Known rows, with every step that occurs
mabaz/labit/tima: [  8   6  27   5  -4  15  -1 -16  17   4 -15  -4  -9  -4  15  11  11  -5
   4  10  -2  11  -8]
labit/dira: [-4 11 -5 -5  8 -2 -3  4 -1 -6 -5 -4  6 -2  4  4 -6 -4 13 -5 -9 -2  2]
labit/tima/tuku: [ 16 -10  23  -2  14   7  -1 -21 -19  10  12 -16  -2  20  14 -14   4 -14
   2   7 -15   1  11]
tuku/tima: [ -2   2   0  -8 -11   4  -6  -1  14 -17  -7   3   2   9   2  -9   4  -2
  -6   9  -2 -10  -3]
tima/givet: [ -9  15 -19   2 -20  -6 -10  -9  -2   2  15   9  -4  12   3   1   3  -7
  -7   6 -10   9  -4]
fugap/givet: [ -1   3 -22 -22 -12  -3 -12   0  -6  -8  15  -1   7   5   8   7   6 -14
   3   5 -17  11  -6]
tima/tuku: [ 11  -6  -2  -9   8  -8  -6 -19 -15  -1  20  -2   1  24  -1  -9   5  -8
   1   3 -14  -8   8]
dira/givet/meva: [  5  -3  16  13   6  -2  16   3 -12  -1   2  -9   5   0  -8  12  -2  -2
  25  -1  -6   0   0]
kikil/fugap/givet: [ -6   9 -31 -24 -16  -6 -16   0  -2  11   6   8   1  14  15   6   7  -9
  -6   6  -2   9   0]
labit/tima: [  6   6  17   0   1  12   3 -14  -6   6   2 -10  -1   6  17  -1   2 -14
  10   6 -11   6   2]
kikil/tima/givet/dira: [ -8   9 -20   8 -24 -15   3   9   3   3  14  14 -12  11   9   4  22 -17
 -12  16  -2  15   0]
mabaz/labit/tima/tuku: [ 20 -10  32   3   9  10  -5 -23   4   9  -5  -9  -8  11  13  -5  11  -6
  -6  11  -6   5   2]
tuku/tima/labit/dira: [-12   3  -2  -2  27 -12 -16  10  23 -17 -21 -10   6  -5  -1 -16 -12  10
  -6  -3  -3 -24   0]
dira/givet: [ -3  -4  -8  -2  -2  -8   8  -4 -16 -13   3  -4  13   8 -16  13   7   1
  14  -2  -3   4   9]
mabaz/labit: [  3   8   2  -2 -10  -2  -9 -13  21  -4  -9  10  -5   0  -1  13  11   0
   1   6  -1   3 -10]
givet/dira: [ -5   4 -21 -12  -9 -10   7 -18  -2  -3   9   7   5   7  -1   3  26 -13
   0   2 -20  10   8]
tuku/tima/givet/mabaz: [ -5   6  -2   2 -27  16  -3   9   9   6   9  12 -10   5   3 -22 -14   6
 -28  11   7  -8 -11]
tuku/tima/givet/mabaz/labit: [ -3   3   9   8 -32  17  -7   7  31   3  -7  17 -16  -4   2 -14  -8  15
 -33  15  17  -3 -19]
dira/givet/tima: [ -5  -9 -20  -8 -10  -9  14 -17 -26  -9   8   3  17  -2 -12  14  21  -2
   8 -14   0   9  18]
mabaz/givet: [  0  -3 -26  -5   6   8 -14  -5  -5 -12   6  -8   2  -3  -4  -6  -8 -18
  15  -4  -8  12  -9]
dira/givet/mabaz/labit/tima/tuku: [ 22 -28  45   9  10  22  16  -7 -16  15   0 -13  -5   3  -5  -6   0  11
  -4   3  11   5   9]
kikil/tima/givet/mabaz: [  5  13   1  18 -23   3   4  23   3  19  22  14 -22   6   6  -6 -18  -8
  -9  11  17  -4 -12]
tuku/tima/labit: [ -9   2  -8  -2  13 -13 -16  -6  24 -14  -8  -1   3   5  -6 -14  -1   5
 -11   6  -4 -23  -3]
kikil/fugap/givet/mabaz: [  0   6 -21 -22 -16   8  -5   8  -4  28  15  15  -6   6  13  -3  -9  -5
 -12   1   8   3  -4]
labit/dira/givet: [ -9  -4  -2  -1  13  -5   8  12 -17 -16 -11 -13  16  -1 -12  12  -1   5
  20 -10  -3   4  13]
tuku/tima/givet: [-13   8 -12   1 -24   3 -15   1  12 -11   0   8  -3  12   6 -14   3   1
 -22  15  -2   0  -4]

Rows
[ -2  -5   9   0  10   8  18  19 -20   0  -2  -9   9  -9 -15   2 -19  11
  15 -14   8  -3   8] => labit/dira/givet/mabaz
[ 11 -10 -15 -14   0 -10  -1 -32 -25   3  24   7   8  16   4  -9  19  -9
  -6  -9 -11  -3  15] => givet/tima/tuku
[ -5  -8   6   2   8  -2   5  10   3 -18 -30  -7   8 -12 -13  20   5  14
  13  -7   8   7   2] => mabaz/labit/dira/givet
[-14  10 -32  -4 -25 -12   0 -15  -5   3  16  12  -1  11   3   0  25 -10
 -15   9 -20  19   5] => tima/givet/dira
[  6 -10  14   4 -10  10  14   1   4   2  -4   7  -2 -11 -20  13  -3  15
   2  -2  15   1  -5] => dira/givet/mabaz/labit
[ -1  -7 -39 -13  -4   5  -6 -19 -15  -8  13   1   7 -13   2  -5   6 -20
   6 -14  -5  18  -1] => mabaz/givet/tima
[ 10 -12  39  11  -3  26  21  -1  -1  11 -11  -8  -6 -12  -5   9  -2  10
   3   2  15  11   0] => dira/givet/mabaz/labit/tima
[ -2   9  -2  12  33 -24  -8  25  15  -6  -7  -6  -6  -4   1   1 -11  -4
  12  -3   6 -20  -2] => kikil/tima/labit/dira
[  2  13   1   8 -27  10  -4  -3  18  17   7  21 -16  -5   0   1  -7   7
 -20   7  10   6 -19] => tima/givet/mabaz/labit
[  2  -7   3   0  -4   7  18   3 -19   4  13   0   5  -1 -20   3 -10   7
   9  -5   6  -4   5] => dira/givet/mabaz
[  3   9  17  22 -13   8   0  37  22  14  -9  14 -25 -14   9   4 -18   6
 -10   8  28   0 -18] => kikil/tima/givet/mabaz/labit/dira
[  5 -25   1  -7  13  -9   5  -9 -22 -11 -13  -2  15  -7  -8   7  20  15
  -1 -18   7   9  20] => mabaz/labit/dira/givet/tima/tuku
[ -6   3  14   8 -17  21  -7  24  28   4 -23  11 -12 -16   9 -14 -17  21
 -28   6  19  -4 -16] => tuku/tima/givet/mabaz/labit/dira
[  5   5  16   1   1  13   5  11  17   8 -12   8 -10 -18   1   4 -16  10
   2  -5  11  -4 -12] => givet/mabaz/labit/dira
[ 25 -13  45   5   7  26   5 -17   0  24   5  -6 -15   4  12 -14  -6   1
 -10   4   3  -2  -4] => givet/mabaz/labit/tima/tuku
[  0  12  -8  -9  -6   1  -9   7   1  22   5   5  -5   9  23   5   0 -14
   5   7  -5   5  -9] => kikil/fugap/givet/meva
[ -7  -3   0  17  37 -27   2  32  -2 -15 -11 -15   6  -6 -16   9  -8   5
  19  -6  14 -14   8] => kikil/tima/labit/dira/givet
[ -7   7 -29  -9   9 -24  -6 -27  -1   1  15   9   7  -5  -4   0  12  -4
  -6 -14 -10  -9   6] => givet/tima/labit
[ -7  -1  13  18  42 -16   8  16  -3  -4 -10 -19  10 -16 -11   4 -14  11
  26 -16  -8 -14   4] => tima/labit/dira/givet/meva
[-12   8 -24  -7  24 -22  -7 -10  -3  -1   1   1  11 -15   2  -2   3   1
   0 -23  -8 -10  10] => givet/tima/labit/dira
[  0  -4  20  14  20   1  15  18 -15  -6 -12 -18   9 -10  -3  11  -9   3
  32 -10  -7  -1   4] => labit/dira/givet/meva
[-16 -11  -3   2  30 -14  -4  19   7 -27 -26 -17  17  -7 -18  -8  -6  20
   1  -9   4 -19  11] => tuku/tima/labit/dira/givet
